Each row comes from the steps of one path. Every step used is in the known rows, and no mark comes twice. Write the path behind each row, first mark first.
Known rows
doba/balov/pobigi: [ 0.07,  0.10, -0.30, -0.22, -0.06,  0.24, -0.15, -0.12, -0.01,  0.14,
 -0.12,  0.03, -0.09,  0.07, -0.02,  0.04,  0.11,  0.21,  0.25,  0.16,
  0.32,  0.07, -0.09,  0.16, -0.07,  0.11]
pobigi/miva/balov/guzi/lopo: [-0.01, -0.02,  0.08, -0.02,  0.48,  0.10, -0.37, -0.09, -0.08,  0.44,
  0.13, -0.17,  0.09,  0.00, -0.24, -0.05,  0.13,  0.03,  0.10, -0.33,
 -0.06, -0.39,  0.16,  0.19,  0.22, -0.09]
balov/faloz/miva/pobigi: [-0.04, -0.07, -0.24, -0.25, -0.18, -0.05, -0.36,  0.01,  0.20,  0.04,
 -0.05,  0.04,  0.08, -0.02, -0.07,  0.05,  0.02, -0.01, -0.20, -0.12,
  0.07, -0.21,  0.08, -0.01, -0.05,  0.12]
duta/sali/faloz/balov/guzi/lopo/pobigi: [ 0.43,  0.27, -0.09,  0.30, -0.08,  0.23, -0.10, -0.12, -0.09,  0.00,
  0.03,  0.13, -0.08, -0.06, -0.16, -0.21,  0.12,  0.21,  0.22, -0.26,
 -0.09,  0.10,  0.20,  0.05, -0.15, -0.18]
lopo/doba/balov/faloz/miva/pobigi: [-0.06,  0.03, -0.30, -0.44, -0.17,  0.19, -0.28,  0.06,  0.18,  0.01,
 -0.01,  0.16,  0.00, -0.05, -0.08,  0.01,  0.03, -0.34, -0.17, -0.05,
  0.16, -0.06,  0.05,  0.05, -0.16,  0.02]
duta/balov/sali/faloz/miva/pobigi: [-0.17,  0.27,  0.07,  0.22, -0.21,  0.00, -0.27,  0.01,  0.08, -0.09,
 -0.14,  0.07,  0.01,  0.19,  0.10, -0.19, -0.52, -0.08,  0.16,  0.12,
  0.06,  0.00, -0.15, -0.16, -0.19,  0.14]
duta/sali/balov/faloz/miva: [ 0.36,  0.27, -0.60, -0.15, -0.24,  0.06, -0.12, -0.12,  0.02,  0.05,
 -0.08,  0.05, -0.04, -0.17, -0.02,  0.08,  0.03,  0.10, -0.14, -0.09,
 -0.32,  0.25,  0.09,  0.07, -0.37, -0.06]
faloz/miva: [-0.12,  0.00, -0.26,  0.08, -0.14,  0.00, -0.19, -0.06, -0.01,  0.07,
 -0.03,  0.08,  0.05, -0.04, -0.05,  0.03, -0.03,  0.14, -0.03, -0.11,
 -0.07,  0.01,  0.19,  0.24, -0.17,  0.13]
pobigi/miva: [ 0.27,  0.05, -0.30, -0.02,  0.11, -0.10, -0.16, -0.17, -0.14,  0.11,
 -0.08, -0.02, -0.13,  0.00, -0.09, -0.01,  0.06,  0.07,  0.01, -0.09,
  0.06,  0.02,  0.03,  0.33,  0.18,  0.13]
sali/balov/guzi/lopo/pobigi: [-0.02,  0.11, -0.19, -0.05,  0.06,  0.27, -0.21, -0.06, -0.15,  0.04,
  0.11,  0.11, -0.02,  0.04, -0.14,  0.07, -0.13,  0.27,  0.08, -0.30,
 -0.24, -0.09,  0.14,  0.26, -0.24, -0.16]
sali/faloz/balov/lopo/pobigi/miva: [ 0.61,  0.17, -0.31,  0.19, -0.15,  0.18, -0.17, -0.37, -0.24,  0.00,
 -0.19,  0.36, -0.40,  0.20, -0.11, -0.26,  0.11,  0.27,  0.12,  0.09,
  0.27,  0.31,  0.07,  0.05,  0.12,  0.03]
balov/lopo/pobigi: [ 0.28,  0.05, -0.30,  0.06, -0.19,  0.00, -0.18, -0.25, -0.09,  0.27,
 -0.12,  0.57, -0.16,  0.01, -0.04, -0.09,  0.09,  0.34, -0.07,  0.11,
  0.28,  0.15, -0.10,  0.16,  0.12, -0.01]
duta/balov/sali/faloz: [ 0.28,  0.30, -0.05,  0.18, -0.13, -0.15, -0.12, -0.13, -0.13,  0.17,
 -0.18,  0.18, -0.08,  0.15,  0.09, -0.18, -0.42,  0.05,  0.17,  0.11,
 -0.02,  0.29, -0.28, -0.20, -0.05,  0.08]
duta/balov/sali/faloz/miva: [-0.05,  0.27,  0.07,  0.26, -0.24, -0.04, -0.12, -0.12, -0.07,  0.06,
 -0.18,  0.09, -0.07,  0.16,  0.06, -0.22, -0.44,  0.08,  0.16,  0.07,
 -0.14,  0.20, -0.06, -0.18, -0.24,  0.09]
faloz/miva/pobigi/balov/guzi: [-0.36, -0.22, -0.06, -0.19, -0.10,  0.07, -0.53, -0.04,  0.07, -0.30,
  0.02,  0.00,  0.19,  0.24, -0.13, -0.02, -0.05, -0.09,  0.14, -0.14,
  0.05, -0.36,  0.23,  0.31,  0.10, -0.03]
faloz/miva/pobigi/balov: [-0.27, -0.15, -0.26,  0.06, -0.17, -0.02, -0.49, -0.09,  0.04, -0.46,
 -0.04, -0.02,  0.18,  0.19, -0.01,  0.06, -0.11, -0.03,  0.06, -0.04,
  0.17, -0.28,  0.11,  0.28,  0.06,  0.08]
doba/balov/faloz: [ 0.41,  0.01, -0.37, -0.42, -0.07,  0.03, -0.13, -0.09, -0.02,  0.23,
 -0.05,  0.11, -0.12, -0.02, -0.07,  0.04,  0.11,  0.25, -0.15, -0.07,
  0.02,  0.19,  0.00, -0.01, -0.07,  0.09]
doba/balov/sali/faloz/miva/pobigi: [-0.30,  0.33, -0.02, -0.06, -0.16,  0.24, -0.23,  0.13,  0.19,  0.01,
 -0.05,  0.05, -0.05,  0.14,  0.16, -0.18, -0.32,  0.08,  0.17,  0.07,
  0.11,  0.15,  0.03, -0.03, -0.31,  0.11]
guzi/lopo: [ 0.14,  0.08, -0.24,  0.29,  0.11, -0.10, -0.21, -0.09, -0.04,  0.08,
  0.10,  0.06,  0.18, -0.12, -0.05,  0.09,  0.03,  0.06,  0.00, -0.29,
 -0.04, -0.17,  0.07,  0.16, -0.04,  0.04]
pobigi/miva/balov/guzi/lopo/doba: [-0.04,  0.04,  0.01, -0.06,  0.46,  0.12, -0.38, -0.10, -0.11,  0.50,
  0.14,  0.01,  0.13, -0.10, -0.28, -0.06,  0.15, -0.43,  0.05, -0.30,
 -0.02, -0.37,  0.08,  0.21,  0.25, -0.22]
miva/balov: [ 0.06,  0.00, -0.34,  0.01,  0.12, -0.03, -0.32, -0.11, -0.05,  0.49,
 -0.02,  0.07,  0.10, -0.05, -0.03,  0.06, -0.06,  0.16, -0.08, -0.02,
  0.11,  0.03, -0.13,  0.12,  0.10,  0.04]
pobigi/balov/guzi/lopo/doba: [ 0.02, -0.08, -0.10, -0.02,  0.08, -0.05, -0.45, -0.17, -0.14, -0.09,
  0.15,  0.18,  0.28,  0.06, -0.18,  0.00,  0.13, -0.46,  0.12, -0.30,
 -0.07, -0.32,  0.12,  0.23,  0.18, -0.27]
miva/pobigi: [ 0.05,  0.04, -0.36, -0.03,  0.01, -0.07, -0.34,  0.03,  0.07,  0.03,
 -0.02,  0.11,  0.11, -0.01,  0.00,  0.07, -0.07, -0.01, -0.02, -0.05,
  0.25, -0.12, -0.13,  0.24,  0.08,  0.15]
doba/balov/sali/faloz: [ 0.14,  0.35, -0.14, -0.10, -0.09,  0.09, -0.11, -0.01, -0.04,  0.26,
 -0.10,  0.15, -0.13,  0.10,  0.13, -0.18, -0.21,  0.21,  0.17,  0.08,
  0.03,  0.43, -0.10, -0.07, -0.17,  0.06]
duta/sali: [ 0.42,  0.24, -0.46,  0.14, -0.07, -0.14, -0.09, -0.10, -0.02,  0.18,
 -0.09,  0.19,  0.03, -0.24,  0.00,  0.00,  0.10,  0.08, -0.01, -0.03,
  0.01,  0.22, -0.10,  0.26,  0.00,  0.03]
faloz/balov: [ 0.40, -0.09, -0.59,  0.12, -0.03, -0.16, -0.21, -0.24, -0.06, -0.06,
 -0.07,  0.11,  0.02,  0.03, -0.12,  0.07,  0.15,  0.15, -0.01, -0.07,
 -0.04,  0.17,  0.07,  0.24, -0.12,  0.09]
balov/sali/faloz/miva/pobigi: [-0.31,  0.29, -0.03,  0.10, -0.21,  0.02, -0.35,  0.07,  0.18,  0.10,
 -0.10,  0.07,  0.06,  0.10,  0.14, -0.15, -0.30, -0.07,  0.10,  0.03,
  0.09,  0.03,  0.01, -0.07, -0.17,  0.10]
guzi/lopo/doba: [ 0.11,  0.12, -0.31,  0.22,  0.10, -0.09, -0.24, -0.09, -0.06,  0.14,
  0.11,  0.25,  0.22, -0.19, -0.08,  0.06,  0.05, -0.39, -0.03, -0.25,
  0.02, -0.13, -0.01,  0.18, -0.03, -0.07]
duta/sali/faloz/miva/balov: [ 0.02,  0.36, -0.18,  0.29, -0.09,  0.25, -0.21,  0.03, -0.01,  0.44,
 -0.04,  0.01,  0.05, -0.16,  0.02, -0.17, -0.20,  0.10,  0.07, -0.01,
  0.04,  0.20,  0.02, -0.07, -0.11,  0.01]
lopo/pobigi/miva: [ 0.17,  0.04, -0.22, -0.04, -0.03, -0.01, -0.10, -0.20, -0.22,  0.07,
 -0.16,  0.03, -0.31,  0.02, -0.08, -0.03,  0.03,  0.29, -0.04, -0.05,
  0.16,  0.03, -0.01,  0.36,  0.19,  0.08]

Which path is each row?
[ 0.09,  0.31, -0.06,  0.01,  0.16, -0.02, -0.31, -0.14, -0.10,  0.57,
 -0.13, -0.08, -0.14,  0.12,  0.05, -0.19, -0.18,  0.06,  0.10,  0.07,
  0.09,  0.18, -0.17, -0.12,  0.20,  0.00]
pobigi/miva/balov/sali/faloz
[ 0.15, -0.14, -0.14,  0.12,  0.03,  0.05, -0.22, -0.20, -0.08, -0.04,
  0.05,  0.12, -0.01,  0.04, -0.25, -0.03,  0.24,  0.28,  0.06, -0.31,
 -0.13, -0.19,  0.26,  0.23, -0.16, -0.12]
faloz/balov/guzi/lopo/pobigi
[ 0.43,  0.17, -0.29,  0.07, -0.08,  0.21, -0.25, -0.30, -0.14, -0.04,
 -0.25, -0.16, -0.21,  0.23, -0.11, -0.10,  0.16,  0.03,  0.36,  0.11,
  0.28,  0.11,  0.08,  0.01,  0.09,  0.14]
sali/faloz/balov/pobigi/miva
[ 0.11, -0.08, -0.14, -0.09, -0.18, -0.06, -0.28, -0.08,  0.10, -0.16,
 -0.11,  0.01,  0.02,  0.09, -0.10,  0.03, -0.19, -0.03, -0.14, -0.05,
  0.05, -0.23, -0.05, -0.09, -0.06,  0.15]
duta/balov/faloz/miva/pobigi
[ 0.02,  0.05, -0.09, -0.04,  0.16, -0.01, -0.28, -0.02, -0.04,  0.28,
  0.16,  0.26,  0.23, -0.13, -0.20, -0.03,  0.12, -0.42,  0.04, -0.34,
 -0.10, -0.23,  0.11,  0.22, -0.01, -0.17]
balov/guzi/lopo/doba
[ 0.33,  0.11, -0.30, -0.22,  0.05,  0.05, -0.16, -0.08,  0.00,  0.18,
  0.09,  0.19,  0.04, -0.16, -0.12,  0.06,  0.18, -0.27, -0.15, -0.26,
 -0.02, -0.04,  0.01, -0.05, -0.12, -0.09]
guzi/lopo/doba/balov/faloz
[ 0.04,  0.02, -0.01, -0.11,  0.24,  0.22, -0.14,  0.04,  0.00,  0.13,
  0.18,  0.06,  0.07, -0.01, -0.15, -0.02,  0.09,  0.17,  0.16, -0.32,
 -0.13, -0.13,  0.23,  0.23, -0.15, -0.05]
doba/balov/guzi/lopo
[ 0.29,  0.06, -0.12,  0.05,  0.03,  0.02, -0.16, -0.31, -0.18, -0.05,
 -0.25, -0.12, -0.18,  0.17, -0.13,  0.00, -0.01,  0.00,  0.28,  0.18,
  0.28, -0.17, -0.19,  0.14,  0.21,  0.16]
duta/balov/pobigi/miva
[-0.04, -0.03, -0.24, -0.39, -0.13,  0.17, -0.25,  0.06,  0.20, -0.04,
 -0.03,  0.00, -0.04,  0.03, -0.05,  0.02,  0.02,  0.13, -0.13, -0.08,
  0.11, -0.08,  0.12,  0.03, -0.19,  0.13]
doba/balov/faloz/miva/pobigi
[ 0.35, -0.02, -0.47,  0.01, -0.15, -0.15, -0.43, -0.35, -0.14, -0.02,
 -0.07,  0.62,  0.13,  0.08, -0.06, -0.05,  0.14, -0.37,  0.03,  0.12,
  0.27,  0.07, -0.12,  0.18,  0.30, -0.17]
pobigi/balov/lopo/doba
[ 0.26,  0.08, -0.28, -0.10, -0.14,  0.21, -0.06, -0.20, -0.08,  0.18,
 -0.08,  0.55, -0.27,  0.03, -0.02, -0.13,  0.06,  0.47,  0.00,  0.15,
  0.30,  0.27, -0.09,  0.19, -0.03, -0.01]
doba/balov/lopo/pobigi
[ 0.00,  0.26, -0.22,  0.26, -0.28,  0.17, -0.39, -0.02,  0.03, -0.40,
 -0.06, -0.01,  0.11,  0.07,  0.08, -0.11, -0.22, -0.12,  0.21,  0.01,
  0.22, -0.01,  0.05,  0.09,  0.05,  0.02]
duta/sali/faloz/miva/pobigi/balov
[ 0.00,  0.06, -0.51, -0.31, -0.17,  0.11, -0.35,  0.01,  0.12, -0.10,
 -0.02, -0.02,  0.06,  0.06, -0.03,  0.16, -0.15, -0.01, -0.16, -0.11,
 -0.10, -0.06,  0.05,  0.03, -0.27,  0.07]
sali/balov/faloz/miva/pobigi
[ 0.30,  0.11, -0.37, -0.02,  0.21,  0.01, -0.35, -0.27, -0.12,  0.56,
 -0.06,  0.43, -0.05, -0.06, -0.15, -0.12,  0.17, -0.34, -0.06,  0.12,
  0.30,  0.04, -0.17,  0.17,  0.35, -0.12]
pobigi/miva/balov/lopo/doba
[ 0.10, -0.21, -0.29, -0.21, -0.29, -0.15, -0.38, -0.25, -0.04, -0.16,
 -0.10, -0.01,  0.06,  0.15, -0.08,  0.07,  0.10,  0.09, -0.14, -0.12,
 -0.08, -0.10,  0.20, -0.01,  0.06,  0.01]
pobigi/balov/faloz/miva
[ 0.00,  0.02,  0.14, -0.17,  0.24,  0.32, -0.08, -0.09, -0.15,  0.00,
  0.07, -0.05, -0.28,  0.05, -0.21, -0.11,  0.13,  0.34,  0.15, -0.31,
  0.00, -0.21,  0.25,  0.37,  0.02, -0.07]
doba/balov/guzi/lopo/pobigi/miva
[-0.09, -0.03,  0.01,  0.03,  0.35,  0.08, -0.39, -0.02,  0.00,  0.53,
  0.19,  0.00,  0.25, -0.04, -0.18,  0.01,  0.07,  0.07,  0.04, -0.31,
 -0.08, -0.32,  0.09,  0.08,  0.07, -0.13]
miva/balov/guzi/lopo
[-0.26, -0.05, -0.21,  0.08,  0.03,  0.07, -0.31, -0.06,  0.00,  0.38,
  0.01, -0.02,  0.11, -0.03, -0.06,  0.02, -0.09,  0.19, -0.08, -0.07,
  0.00, -0.06,  0.10,  0.12, -0.09,  0.05]
faloz/miva/balov
[ 0.11,  0.10, -0.08,  0.23,  0.12,  0.03, -0.13, -0.21, -0.17, -0.03,
 -0.02, -0.05, -0.18, -0.03, -0.11,  0.00,  0.07,  0.24, -0.01, -0.25,
  0.08, -0.23,  0.08,  0.29,  0.13,  0.03]
guzi/lopo/pobigi/miva
[ 0.30,  0.00, -0.51,  0.12, -0.06, -0.36, -0.21, -0.30,  0.02,  0.06,
 -0.16,  0.16,  0.00,  0.07, -0.02, -0.01,  0.17,  0.12, -0.01,  0.04,
 -0.16,  0.24, -0.03,  0.13, -0.18, -0.01]
faloz/balov/sali
[-0.12,  0.06, -0.18, -0.18, -0.01,  0.19, -0.30,  0.06,  0.19, -0.10,
  0.13,  0.09,  0.15, -0.12, -0.11,  0.05,  0.08, -0.40, -0.13, -0.27,
  0.07, -0.32,  0.13,  0.00, -0.24, -0.04]
guzi/lopo/doba/balov/faloz/miva/pobigi
[ 0.15,  0.40, -0.20,  0.28, -0.25,  0.18, -0.09,  0.00, -0.02,  0.12,
 -0.07,  0.09, -0.03, -0.15,  0.05, -0.17, -0.14,  0.07,  0.12, -0.04,
 -0.03,  0.28,  0.12,  0.04, -0.18,  0.07]
duta/sali/faloz/miva
[ 0.44,  0.34, -0.72,  0.07, -0.06,  0.03, -0.09, -0.10, -0.10,  0.03,
 -0.04,  0.15, -0.01, -0.17,  0.03,  0.09, -0.09,  0.10,  0.06,  0.00,
 -0.16,  0.35, -0.12,  0.32, -0.23, -0.05]
duta/sali/balov
[-0.05,  0.02, -0.26, -0.08,  0.06,  0.11, -0.39, -0.18, -0.01,  0.55,
 -0.13, -0.02,  0.10,  0.05, -0.05,  0.08,  0.08,  0.11,  0.13,  0.17,
  0.36, -0.12, -0.20,  0.02,  0.15,  0.02]
miva/balov/pobigi
[-0.25,  0.43,  0.02,  0.20, -0.08,  0.23, -0.14,  0.03,  0.03,  0.11,
  0.07,  0.18,  0.07, -0.04,  0.08, -0.19, -0.18, -0.30,  0.17, -0.14,
 -0.12,  0.12,  0.13, -0.09, -0.42, -0.11]
guzi/lopo/doba/balov/sali/faloz/miva
[ 0.07,  0.02, -0.20, -0.44,  0.05,  0.20, -0.14,  0.03, -0.05,  0.29,
  0.05,  0.31, -0.05, -0.04, -0.17, -0.09,  0.07, -0.22,  0.09, -0.08,
  0.01,  0.15,  0.04,  0.32, -0.06, -0.11]
lopo/doba/balov/guzi
[ 0.47,  0.44, -0.32,  0.21, -0.17,  0.07, -0.10, -0.02, -0.08,  0.23,
 -0.07,  0.17, -0.03, -0.15,  0.07, -0.12, -0.11,  0.06,  0.12, -0.02,
  0.08,  0.37, -0.09,  0.02,  0.01,  0.06]
duta/sali/faloz
[ 0.20,  0.20, -0.49, -0.18,  0.03,  0.22, -0.25, -0.23, -0.17, -0.01,
 -0.17, -0.14, -0.16,  0.15, -0.06,  0.13,  0.02,  0.04,  0.26,  0.11,
  0.13,  0.03, -0.07,  0.28, -0.01,  0.05]
sali/balov/pobigi/miva
[ 0.02,  0.11, -0.20, -0.04,  0.25, -0.21, -0.31, -0.22, -0.04,  0.51,
 -0.12, -0.06, -0.07,  0.03,  0.00, -0.06,  0.03,  0.08, -0.03,  0.06,
  0.01,  0.03, -0.18,  0.14,  0.20, -0.01]
pobigi/miva/balov/sali
[ 0.05, -0.08, -0.38, -0.01, -0.07, -0.11, -0.50, -0.13, -0.02, -0.35,
 -0.04,  0.05,  0.16,  0.17,  0.02,  0.09, -0.09, -0.06,  0.07, -0.02,
  0.29, -0.19, -0.11,  0.27,  0.25,  0.05]
miva/pobigi/balov
[ 0.10, -0.05, -0.26, -0.36, -0.17,  0.12, -0.12, -0.05,  0.06,  0.11,
 -0.04,  0.03, -0.11, -0.02, -0.08,  0.01,  0.09,  0.26, -0.15, -0.11,
 -0.09,  0.11,  0.22,  0.00, -0.25,  0.10]
doba/balov/faloz/miva
[ 0.22, -0.13, -0.09,  0.10,  0.18,  0.08, -0.19, -0.28, -0.15, -0.14,
  0.01, -0.05, -0.18,  0.10, -0.30, -0.07,  0.32,  0.22,  0.10, -0.33,
 -0.12, -0.25,  0.32,  0.34,  0.02, -0.10]
faloz/balov/guzi/lopo/pobigi/miva
[-0.04,  0.25, -0.17,  0.14, -0.13,  0.30, -0.38, -0.08, -0.04,  0.62,
 -0.01,  0.52,  0.08, -0.02, -0.05, -0.25, -0.14, -0.30,  0.03,  0.11,
  0.24,  0.18, -0.01, -0.16,  0.01, -0.10]
sali/faloz/miva/balov/lopo/doba
[-0.11, -0.03, -0.36,  0.07, -0.23,  0.01, -0.54, -0.22,  0.06, -0.28,
 -0.03,  0.52,  0.20,  0.13, -0.05, -0.06,  0.03, -0.51,  0.03,  0.11,
  0.33, -0.21, -0.01,  0.22,  0.18, -0.11]
faloz/miva/pobigi/balov/lopo/doba
[ 0.17,  0.09, -0.24, -0.12,  0.04,  0.04, -0.24, -0.24, -0.10,  0.14,
 -0.22, -0.11, -0.14,  0.09, -0.09,  0.03,  0.21,  0.02,  0.21,  0.12,
  0.31, -0.13, -0.06,  0.24,  0.23,  0.12]
balov/pobigi/miva
[ 0.10, -0.03, -0.14, -0.40,  0.09,  0.18, -0.13,  0.02, -0.02,  0.22,
  0.04,  0.14, -0.06,  0.05, -0.14, -0.07,  0.03,  0.22,  0.13, -0.11,
 -0.03,  0.12,  0.13,  0.30, -0.08,  0.01]
doba/balov/guzi
[-0.43, -0.03,  0.05,  0.05,  0.21,  0.19, -0.39,  0.00,  0.04,  0.49,
  0.19,  0.10,  0.30, -0.13, -0.22, -0.05,  0.06, -0.36,  0.01, -0.32,
 -0.15, -0.39,  0.23,  0.12, -0.11, -0.23]
faloz/miva/balov/guzi/lopo/doba
[ 0.13,  0.01, -0.26, -0.02,  0.27, -0.01, -0.30, -0.16, -0.13,  0.41,
 -0.05, -0.11, -0.07,  0.00, -0.10,  0.01,  0.02,  0.12, -0.03, -0.05,
  0.13, -0.04, -0.07,  0.23,  0.25,  0.06]
pobigi/miva/balov
[ 0.29, -0.07, -0.34, -0.29,  0.04, -0.11, -0.36, -0.14, -0.01,  0.63,
 -0.04,  0.04,  0.05, -0.04, -0.09,  0.08,  0.08,  0.15, -0.25, -0.07,
  0.07,  0.02, -0.13, -0.16,  0.16,  0.01]
miva/balov/faloz
[ 0.66,  0.17, -0.45,  0.22, -0.16,  0.06, -0.25, -0.26, -0.09,  0.12,
 -0.09,  0.47, -0.05,  0.13, -0.06, -0.17,  0.07,  0.10,  0.13,  0.06,
  0.16,  0.39,  0.05, -0.09, -0.04,  0.05]
sali/faloz/balov/lopo
[ 0.08, -0.02, -0.33,  0.00, -0.11, -0.38, -0.37, -0.30, -0.07, -0.07,
 -0.15,  0.12,  0.10,  0.18,  0.09,  0.00,  0.00,  0.05,  0.06,  0.08,
 -0.02,  0.07, -0.13,  0.16,  0.13, -0.07]
pobigi/balov/sali
[ 0.06,  0.46, -0.08,  0.12,  0.03,  0.12, -0.15, -0.02, -0.05,  0.21,
  0.05,  0.25,  0.04, -0.05,  0.07, -0.15, -0.15, -0.31,  0.17, -0.10,
 -0.01,  0.20, -0.08, -0.11, -0.24, -0.13]
guzi/lopo/doba/balov/sali/faloz
